What can hang from each mark:
K: A Y
U: A Y
Y: B K P R
R: Y
A: U
B: Y
P: Y

Known rows, with every way that one mark hangs from another:
A{U{Y{R}}}: [  0.3   6.7 -10.4  13.1  -5.8  49.1  -8.8  27.0  14.7 -10.7   6.1  22.0
  -9.7   1.5 -38.8 -12.6 -40.5  13.1  20.8 -23.9  48.1 -28.1  -4.9  -4.9
 -19.5  -3.8]
P{Y{B K{A} R}}: [ 14.9   0.5   6.7  -8.2  31.5   4.3  22.0 -17.8 -23.2  15.3 -34.2  -4.4
 -21.9 -13.6 -19.5  13.1 -13.6   8.5  13.1  -4.5   6.3 -15.6   0.9 -17.4
 -20.8   6.2]
U{A Y{K P R}}: [  6.8   2.9 -11.6  17.0 -12.4   4.3  29.1  51.1   9.5  -6.2   5.2 -19.9
 -13.0  24.3   1.2   3.7 -36.9  17.0  15.4 -10.6  17.3 -33.0  -0.7 -19.1
 -24.7  28.0]
U{A Y{B}}: [  6.7   0.1 -10.8  30.8  12.1   3.2   6.5  32.2  34.4  -0.8   0.4  -8.2
 -20.3  11.6   5.8 -20.2   3.1 -10.5   4.0  11.5  23.9  -4.6  -3.4  22.8
 -34.0  -2.8]
P{Y{B K}}: [ 32.9   4.3  -2.0 -12.3  34.9  30.4  20.0   0.6  12.6   9.2 -64.5  -3.5
 -25.1  -1.3  -5.2  -0.9   4.8  -3.1   1.0  25.3   1.0 -15.2  -5.2   6.0
 -17.2  -6.1]
P{Y{K{A{U}}}}: [ 15.8   4.2  -0.7  35.1   7.2  33.7  -9.8   3.6  15.1   1.0 -18.3   2.3
 -37.9 -23.8 -18.3  19.5 -47.9  32.6  33.4   3.8  12.7 -22.1  15.5  -8.2
 -24.9  -6.3]
B{Y{P R}}: [  3.8  -8.2 -25.6   4.2  23.3   7.2  16.1  23.1 -26.0  11.3 -15.1 -18.3
  -9.1  -2.8 -15.1 -15.4   2.4  -3.9   9.0 -30.4  13.0  -1.3  -7.4   3.0
 -14.7  -4.4]
U{A Y}: [ -1.4   3.1 -16.8  43.6  -7.6  24.2  -6.5  39.6  47.6  -7.4  14.1 -12.0
 -17.6   9.8  -7.3 -18.7 -18.0   6.5  13.8  11.5  29.4 -25.1   8.1  19.9
 -35.7  -2.3]
A{U}: [  5.4  15.7  -4.2   9.5  -1.4  36.2 -21.6  23.5  35.3   1.2 -13.2   1.9
 -20.7 -19.6 -24.1  -8.0 -28.4   3.3  23.7 -13.9  35.0  -7.8  11.2  22.4
 -26.0 -18.0]
B{Y{K{A} R}}: [  6.5 -11.6  -2.5  11.2  19.2  -0.3   7.5  -6.1 -22.0  -4.3  20.3 -14.0
  -6.5  -6.8 -18.2  22.9 -19.9  14.1  19.9 -21.3  12.6 -26.6  -0.2 -28.0
 -13.3   5.2]
K{A Y{B P R}}: [ -2.2   1.6   0.7 -15.2  -6.6 -10.1  31.2  13.3 -17.3  33.6  -3.5 -28.7
 -22.9   0.7   7.1  -3.8  -5.1  19.2   5.2 -29.3  28.1  26.4  10.9  -4.3
 -30.5   4.5]
A{U{Y{B P R}}}: [  5.0   0.7 -17.5   3.0   7.6  20.9  22.0  37.2 -16.3   8.8 -20.6  16.3
 -22.7   8.0 -10.4 -24.3 -19.4   5.9   8.4 -25.2  34.5   8.3 -15.2  -2.7
 -15.6   2.6]
U{A Y{B P R}}: [  0.0   2.3 -18.6  16.5   6.4  -9.3  32.1  45.9  -4.8  11.0  -9.4  -8.7
 -19.3  17.4   3.5 -22.8  -4.5  -4.7   2.2 -14.1  19.6   3.1  -8.5   6.4
 -31.3  11.9]
Y{B K{A} P R}: [  5.3  -1.3   1.2 -23.2  10.6 -18.3  35.1   3.2 -30.6  24.2  -8.9 -24.5
 -19.1 -11.7  10.1  11.6 -16.5  13.0   8.4 -19.8  10.1   7.2   3.1 -18.5
 -23.0  20.7]
R{Y{B K{A}}}: [ 19.1  -6.9  -2.4  -9.3   0.1  -4.0  10.8  -3.8   2.9  17.0  -3.1 -19.3
 -28.4 -25.4  20.9 -12.2   2.3   2.7   5.1   6.7  20.8  23.0  -2.6  12.1
 -26.8   0.1]
Y{K P R}: [ 11.0   7.8  -5.4 -29.3  -1.1  15.2  26.3  25.1  -0.8   9.3 -23.9 -26.0
  -8.8  -0.3  -8.0   9.8 -24.4  10.0  11.2 -20.5  16.7 -21.3   6.5 -14.4
 -15.7  15.7]
U{A Y{K}}: [ 12.5   1.8  -3.7  29.0  -9.7  20.5   5.1  39.6  52.5 -17.2  13.5 -17.7
 -15.6  21.0   2.8   5.7 -30.1  13.8  15.3  17.8  20.0 -40.7   5.7  -2.5
 -29.5  13.2]
U{Y{B K P R}}: [ 16.1  -6.2  -7.2 -30.0   7.2  17.4  42.6  25.6 -14.7   6.0 -20.7  -4.8
 -12.0  23.5   7.6  -6.7 -12.4   7.8  -6.9  -4.1  17.2 -14.5 -17.9 -21.8
 -14.4  27.5]
P{Y{K{A}}}: [ 12.7  -5.4   1.7  18.1  12.4  27.0   1.2 -10.1  13.8  10.1 -19.4 -17.3
 -30.5 -14.8 -10.4  13.3 -27.3  29.9  20.4  21.3   5.1 -28.7  14.3  -1.4
 -29.6  -0.1]

Rows:
[ -1.9   5.6  12.6 -14.5  -0.9   3.3  17.8  -5.1   3.9  20.9   9.5 -20.0
 -16.1  -5.4 -12.5  -0.3  -6.5   9.2   6.1 -27.8  36.8  11.7  11.1  -8.0
 -29.8  -6.3]	K{A Y{B R}}
[ 18.0  -4.0 -27.2 -15.6   3.9   4.0  20.5  27.1   0.5  31.8 -40.7 -20.7
 -33.2 -17.4  23.8 -49.3  25.1 -16.3  -6.6   1.1  20.4  46.0 -10.1  43.3
 -23.8 -14.1]	R{Y{B P}}
[ 18.2  -0.5  -5.1  -9.0  23.7  21.1   9.7  10.2  -8.5  -9.9  -8.5  -9.7
  -1.9   6.0 -25.9  13.5 -10.0  -5.1   8.9 -18.1  14.4 -35.3  -9.5 -21.0
  -5.2   0.5]	B{Y{K R}}
[ 19.3  -6.7   2.9   7.8  29.4   9.9  15.5 -14.0  -3.1  17.9 -34.3  -9.1
 -31.4 -14.3  -0.6   8.2 -10.7  12.7   9.8  17.6  -1.2  -9.0   5.0   0.1
 -28.1  -0.2]	P{Y{B K{A}}}
[  6.1   6.2 -10.4 -27.7  20.5   1.9  26.5  17.3 -21.0  26.2 -36.6 -13.1
 -11.8  -9.0  -7.2 -20.7   8.2 -11.0  -2.6 -26.7  17.7  13.6  -2.8  10.4
 -22.8   2.0]	Y{B P R}
[ 15.9  -9.6 -12.2  -9.6  -5.1 -15.0  25.7  14.0 -11.3  28.9 -14.5 -30.6
 -37.0 -21.6  40.0 -18.6   1.9   6.0   5.6   4.8  10.6  39.6  -1.4  14.1
 -27.2   7.5]	R{Y{B K{A} P}}
[ 18.0   2.3  -0.2  21.0   8.6   3.8  19.4  32.4  38.4  -8.8  -1.0  -9.2
 -17.9  21.7  15.2   2.1  -9.6  -0.6   4.9  18.3  16.0 -18.4  -6.7  -3.0
 -28.7  14.3]	U{A Y{B K}}
[ 13.7   4.4  -4.7 -20.4  -4.6  11.6  27.7  31.8  20.9  29.4 -31.9 -29.7
 -24.9  13.1  19.1 -19.3  13.9   2.6  -7.5  -3.7  24.2  27.3   1.2  21.4
 -29.4  -6.4]	K{Y{B P}}
[  9.3   9.0  -1.5 -34.1   0.1  10.3  35.7  28.2   0.3  25.8 -28.7 -23.1
 -16.4  13.6  -0.9 -12.3   5.0  -0.7  -5.7 -26.3  29.3  18.5   3.2  -0.7
 -22.7   0.2]	K{Y{B P R}}
[  3.6 -16.0 -13.1   9.6  14.5 -10.5  21.5  10.5 -39.4   6.2   9.3 -25.0
 -15.6  -5.8  -0.4  15.6 -20.3  20.0  15.7 -24.0   2.5 -10.8  -1.6 -24.2
 -14.2  16.0]	B{Y{K{A} P R}}
[ -3.6   6.3 -13.2  29.0  -5.7  17.6   1.9  37.6  29.2  -8.7  19.6  -6.2
  -6.4  12.1 -25.3 -11.9 -24.5   1.4  15.3 -15.2  35.5 -31.7   2.6   1.9
 -29.6   2.3]	U{A Y{R}}
[  4.4   9.9  -4.6 -20.6 -18.7  24.5  24.1  33.7  15.2  20.4 -15.6 -28.7
 -12.8  12.4 -13.8  -7.1 -14.7  13.4   6.0 -28.4  33.7  -0.6  10.5  -2.2
 -22.2  -2.2]	K{Y{P R}}
[  5.5  -0.2  -1.7  32.2  14.0   5.0  -4.1   6.7 -20.6 -13.0  18.8   6.2
 -17.3 -16.7 -26.8  27.2 -42.3  19.6  31.7 -34.4  21.2 -20.0  -0.7 -31.6
 -10.1   1.4]	B{Y{K{A{U}} R}}
[  6.4  14.2  12.6  -4.5  11.7  -4.7   8.5  -1.8 -12.7   2.0   4.2   8.1
 -19.2 -24.6 -15.6  23.5 -35.4  10.2  24.0 -29.4  25.5  -3.7   6.8 -25.9
 -17.5   8.1]	Y{B K{A{U}} R}
[ 21.5   3.2   1.2  23.4  24.9  14.2   3.8  -1.5   1.9   7.5 -33.7   8.2
 -39.5 -22.3  -5.2  14.7 -27.1  18.2  24.2   5.3   8.3  -2.1   3.6  -6.0
 -22.6  -5.6]	P{Y{B K{A{U}}}}
[ 11.1  -6.4 -21.4  17.5   6.4  25.6  13.0  39.3   6.9  11.9 -20.6  10.0
 -32.5   7.6   9.2 -28.1 -12.3   9.1   5.2   0.2  27.0  14.8 -13.3  13.6
 -22.5  -0.8]	A{U{Y{B P}}}
[  4.2  -3.5 -21.3  26.7   4.8  -5.1  23.8  49.7  13.1  13.3  -9.0 -16.3
 -30.3  14.8  21.4 -29.9   4.3  -1.4   0.0   8.2  15.0  12.3  -9.0  23.8
 -37.0   6.2]	U{A Y{B P}}
[  6.6   8.9   5.8  21.5  -8.3  16.2 -14.0   7.5  22.9  -1.9  12.7  -6.4
 -25.0 -26.7  -6.9  24.3 -47.1  28.4  32.8  -9.0  25.1 -16.1  18.3 -10.1
 -26.6   0.1]	Y{K{A{U}}}
[ 21.5 -13.1 -20.2   2.4  17.7  14.9  17.6  26.2  -2.4   3.3 -19.7 -23.8
 -18.5   7.9  12.0   1.1  -2.2   8.3   5.7   4.0  -3.3 -10.3  -9.0  -0.4
  -9.2   3.9]	B{Y{K P}}
[  5.1  10.8   9.7  17.2  -8.7  12.9  -3.2  12.8  28.3  13.8   6.9  -6.2
 -35.2 -11.0  -3.0   2.2 -18.5  18.6  17.7 -17.2  37.1  25.1  14.1   5.9
 -30.2 -14.8]	K{A{U} Y{B}}
[ 16.9  -0.1  -8.6  16.8   3.0  -7.8  32.7  48.6  19.9   2.3 -12.3 -18.4
 -27.8  25.9  32.6  -5.6  -5.7   4.4   2.8  15.9   6.2  -2.9 -10.5   1.2
 -28.4  21.4]	U{A Y{B K P}}
[ 16.7   5.9  -8.6 -12.7  41.0  26.4  17.7  -1.6 -13.3  17.5 -56.9   4.0
 -15.4  -9.3 -34.1 -19.2   8.2 -16.2   0.8  -8.7  15.1  -8.2  -3.9  10.7
 -19.2 -17.7]	P{Y{B R}}
[ -0.7  15.8   7.0   6.8  -5.1  12.7  -5.5   4.0   1.1  -7.3  16.4  -0.1
 -16.2 -26.4 -26.0  31.0 -59.4  25.7  33.5 -34.0  32.6 -23.9  14.9 -26.3
 -19.3   6.8]	Y{K{A{U}} R}
[  6.5   5.8  13.8 -22.8  16.3  -8.5  20.4 -15.4 -13.8  11.9   2.6 -14.9
 -12.6 -16.9  -6.4  15.2 -16.4   6.6   8.1 -16.3  17.0 -10.6   4.2 -20.4
 -22.7  14.7]	Y{B K{A} R}
[ 18.1   1.6  -2.6  12.3 -11.5  54.5  -4.4  30.2  43.9 -19.8   7.1  10.4
 -18.7   9.9  -8.9   7.1 -45.5  26.2  20.4   9.2  33.4 -34.9  -3.7 -13.2
 -15.6   6.7]	A{U{Y{K}}}
[ 12.8   7.4   2.2   4.1  11.3   0.1  26.6  27.4  15.2 -12.8   1.8  -1.4
  -7.5  22.6  -3.9   5.4 -17.7  -4.5   4.8  -5.7  22.1 -26.5  -9.8 -18.6
 -19.6  18.5]	U{A Y{B K R}}
[ 30.4  -2.4 -15.0 -29.1   0.7   4.8  29.5  27.7   5.3  22.4 -40.8 -24.9
 -31.2  -6.7  32.9 -29.2  11.5  -7.7  -8.3   7.1  12.0  31.9 -13.1  19.4
 -18.7   0.9]	R{Y{B K P}}
[ -7.1  -8.3  -8.6  45.3 -12.5  32.6 -20.6  16.6  23.0  -2.2  30.2   9.0
 -24.6 -12.9 -13.5  -7.1 -46.2  35.9  25.5  -3.3  41.9 -13.4   7.7   3.9
 -32.9  -4.7]	K{A{U{Y}}}
[  9.5 -21.3  -3.7   2.6   2.8   1.7  31.2  12.1  -9.6  15.5   3.9 -18.1
 -27.7  11.3  31.2  -4.1 -14.5  28.4   0.3  15.8  10.9   1.8 -11.5  -8.9
 -28.0  25.9]	U{Y{B K{A} P}}
[ 19.5   5.9   4.2  -9.4  12.1  35.5  16.9  20.2   3.4 -14.0 -10.5  25.1
 -10.9  14.0 -18.9   6.1 -31.3   6.0   8.6 -13.8  35.5 -20.4 -15.7 -27.0
  -9.2  12.1]	A{U{Y{B K R}}}
[ 10.9  -3.3 -17.1  21.8 -26.4   4.2   2.6  29.6   6.6  13.4   2.7 -16.9
 -41.5 -28.3  21.5  -6.9 -37.0  30.3  28.3 -12.3  24.1  25.1   5.8   6.9
 -24.3   0.6]	R{Y{K{A{U}} P}}
[ 29.8   8.8   0.3 -25.3  39.7  25.4  26.0  -5.2  -9.5   7.0 -60.4   0.4
 -18.1   0.9 -25.8   4.9  -4.1  -9.7   3.4   0.9   8.6 -23.0  -5.3 -13.3
 -12.3  -2.2]	P{Y{B K R}}
[ -1.1   0.5  -1.6 -11.1  -8.8  -5.9  21.0   8.1 -20.7  16.1   5.8 -30.9
 -14.7 -15.5  -2.5  15.2 -36.1  27.4  18.1 -23.2  15.0 -14.9  12.7 -19.9
 -25.8  19.6]	Y{K{A} P R}
[  2.9   7.3  -9.4  18.3  13.3  -1.6  15.9  27.4  13.2  -1.5   0.6   1.8
  -9.1  13.6 -13.0 -17.3  -6.2 -12.8   2.6 -13.6  29.0 -13.0  -4.5   3.6
 -30.7   1.9]	U{A Y{B R}}
[ -2.6  10.3   5.7  27.8 -24.4  25.9 -13.1  18.1  39.5   7.9  20.8 -13.7
 -28.5 -11.6 -11.3   8.0 -38.8  33.6  28.7 -17.3  45.3   6.2  27.6   5.3
 -31.9 -15.1]	K{A{U} Y}
[ 21.3  -7.4   3.2 -18.7  10.5  32.6  19.2  14.3  25.4  -3.4  -9.9  -3.0
 -13.5  19.7   8.0  -6.9  -3.7   5.3  -4.7  24.8  20.8 -21.7 -16.4  -6.3
 -20.0  11.9]	U{Y{B K}}
[  1.6 -19.2  -8.5  14.4 -18.5  17.5  20.8  19.8   8.9   7.0  20.5 -26.2
 -22.8   6.6  22.4  -1.2 -34.9  43.0  15.4  13.8  17.3 -20.4   0.7 -14.2
 -28.6  27.3]	U{Y{K{A} P}}
[ 23.5  -0.6 -18.0 -17.2 -18.0  22.9  17.3  35.9  19.1  15.7 -28.1 -30.8
 -27.4  -8.1  21.9 -21.7  -8.3   8.4   4.5   5.6  20.2   9.6  -2.0  18.2
 -19.7  -1.1]	R{Y{K P}}
[ -6.5  -1.2  -3.5  21.4   8.0  15.2   0.4   8.5 -14.7   3.5  19.6  19.0
 -17.8  -9.6 -21.5  -9.0 -30.1  18.9  16.4 -24.8  41.3   0.1  -4.4 -10.3
 -25.3   2.0]	K{A{U{Y{B R}}}}
[  8.2   6.9  -5.0   2.4  12.1  32.7   3.7  22.1   3.8  -4.2  -7.7  27.3
 -13.7   3.3 -26.5 -15.8 -19.8  -2.1   6.2 -23.5  42.7  -6.1 -12.2  -5.6
 -15.7  -1.7]	A{U{Y{B R}}}
[  4.7   4.3  -5.5  19.0 -11.6   3.9   3.9  25.1   0.1  11.3   4.1 -16.8
 -33.2 -22.7   8.9  19.2 -47.6  38.0  31.5 -12.6  15.1  -1.0  15.2  -8.3
 -26.4  10.4]	Y{K{A{U}} P}
